Each row comes from the steps of one walk. Every step used is in the known rows, and no mark comes twice. Write the walk behind each row, first mark first.
In the rows, zero is written as 100.
Known rows:
liru-rudad-fivabif-muruk: 102,93,95,78,75,101,84,111,71,83,66,99,150,98,125,159,101,112,117
taza-rudad-fivabif-liru-fuloz: 91,88,73,78,76,87,59,104,105,97,83,80,144,82,114,136,110,99,113
fuloz-muruk-taza-fivabif: 85,90,104,81,90,97,94,124,68,77,70,91,113,100,98,148,117,91,115
rudad-fivabif-liru: 95,94,111,80,80,91,49,99,81,72,73,85,121,83,110,131,104,85,131
rudad-fivabif: 101,100,125,92,78,101,84,112,86,97,87,84,115,97,115,131,94,106,125
fuloz-rudad: 95,101,115,79,98,118,83,95,99,86,99,95,123,86,104,106,99,93,101
muruk-rudad-fivabif-liru: 97,94,110,82,81,86,42,96,74,74,68,92,140,89,103,131,103,86,139
taza-fuloz-muruk-rudad: 99,98,80,84,93,91,88,100,66,88,87,99,150,97,90,102,109,90,110
liru-rudad-fivabif-muruk-taza-fuloz: 89,89,75,85,76,91,84,117,79,82,58,74,113,99,108,171,122,85,115
fuloz-muruk-rudad-fivabif-liru-taza: 108,86,83,78,80,73,64,102,70,96,50,86,150,89,101,142,115,100,112
muruk-taza: 89,86,118,90,87,92,91,87,79,99,52,90,109,100,89,165,103,90,101
fuloz-rudad-fivabif: 103,101,127,86,85,114,81,114,92,91,88,89,128,95,119,125,96,105,135
taza-fuloz: 85,102,82,89,85,95,84,112,96,81,107,67,82,89,100,114,117,77,93
taza-fivabif: 82,102,111,85,87,100,78,124,85,78,107,85,97,97,100,119,110,93,103
fuloz-muruk-taza: 95,82,103,82,93,95,110,92,67,94,45,97,127,94,95,156,107,90,104
muruk-rudad-fivabif-liru-fuloz: 95,90,69,79,74,80,47,96,101,107,79,96,153,86,110,131,102,103,116
fuloz-fivabif: 93,91,115,74,98,108,104,104,99,82,89,92,129,87,106,108,99,95,102
fivabif-liru-muruk-taza-fuloz: 87,87,87,85,81,82,73,111,80,84,61,63,98,89,86,146,119,67,106
muruk-taza-fivabif-liru-rudad: 85,87,89,77,79,86,61,100,84,97,65,98,154,86,99,140,108,93,90
liru-muruk-taza-fuloz: 89,89,90,89,81,85,86,113,82,92,68,63,95,93,86,144,116,72,100
fivabif-muruk-taza: 92,83,106,82,85,94,90,91,65,81,37,96,121,103,98,188,109,92,111

Which walk is each row?
104,101,123,94,79,95,73,108,76,101,81,94,142,107,104,129,93,108,137 | muruk-rudad-fivabif
100,93,102,78,83,88,51,98,68,72,65,96,149,86,106,125,105,86,141 | fuloz-muruk-rudad-fivabif-liru
98,77,124,85,79,81,72,98,67,99,29,82,130,92,84,166,100,83,119 | rudad-fivabif-liru-muruk-taza
95,90,131,93,81,106,99,123,77,82,67,63,127,105,108,164,112,97,138 | muruk-taza-rudad-fivabif
84,93,86,90,84,90,86,108,88,85,75,68,86,96,93,150,121,75,103 | muruk-taza-fuloz
102,89,112,78,79,88,57,115,77,86,69,71,133,77,93,111,99,77,119 | taza-fuloz-rudad-fivabif-liru-muruk
109,97,128,94,76,90,73,113,71,108,74,89,150,104,97,123,88,106,135 | liru-muruk-rudad-fivabif
89,93,93,75,95,106,102,117,103,72,96,77,114,86,108,108,112,84,105 | taza-fuloz-fivabif
86,80,115,79,94,110,114,115,71,56,57,64,138,102,98,175,128,84,117 | fuloz-fivabif-muruk-taza-rudad
81,93,115,86,86,95,81,121,77,80,74,86,100,104,94,155,114,91,113 | muruk-taza-fivabif
95,94,66,85,77,75,59,116,85,84,75,64,112,92,99,137,127,82,111 | muruk-rudad-fivabif-liru-taza-fuloz
85,91,87,76,79,89,60,101,89,95,81,97,152,83,102,122,106,94,85 | taza-fivabif-liru-rudad
87,85,82,73,82,88,70,102,78,94,62,101,163,83,103,135,109,93,91 | fuloz-muruk-taza-fivabif-liru-rudad
89,90,89,78,80,88,65,85,92,103,77,99,156,79,101,120,99,94,77 | fivabif-liru-rudad
99,83,117,72,86,86,70,104,79,87,67,80,141,74,86,103,93,78,101 | fuloz-fivabif-liru-muruk
95,97,86,75,92,111,78,96,114,105,99,98,140,84,110,110,100,104,95 | liru-fuloz-rudad
86,78,95,79,93,100,107,109,74,70,59,65,145,91,96,159,129,81,110 | fivabif-liru-fuloz-muruk-taza-rudad
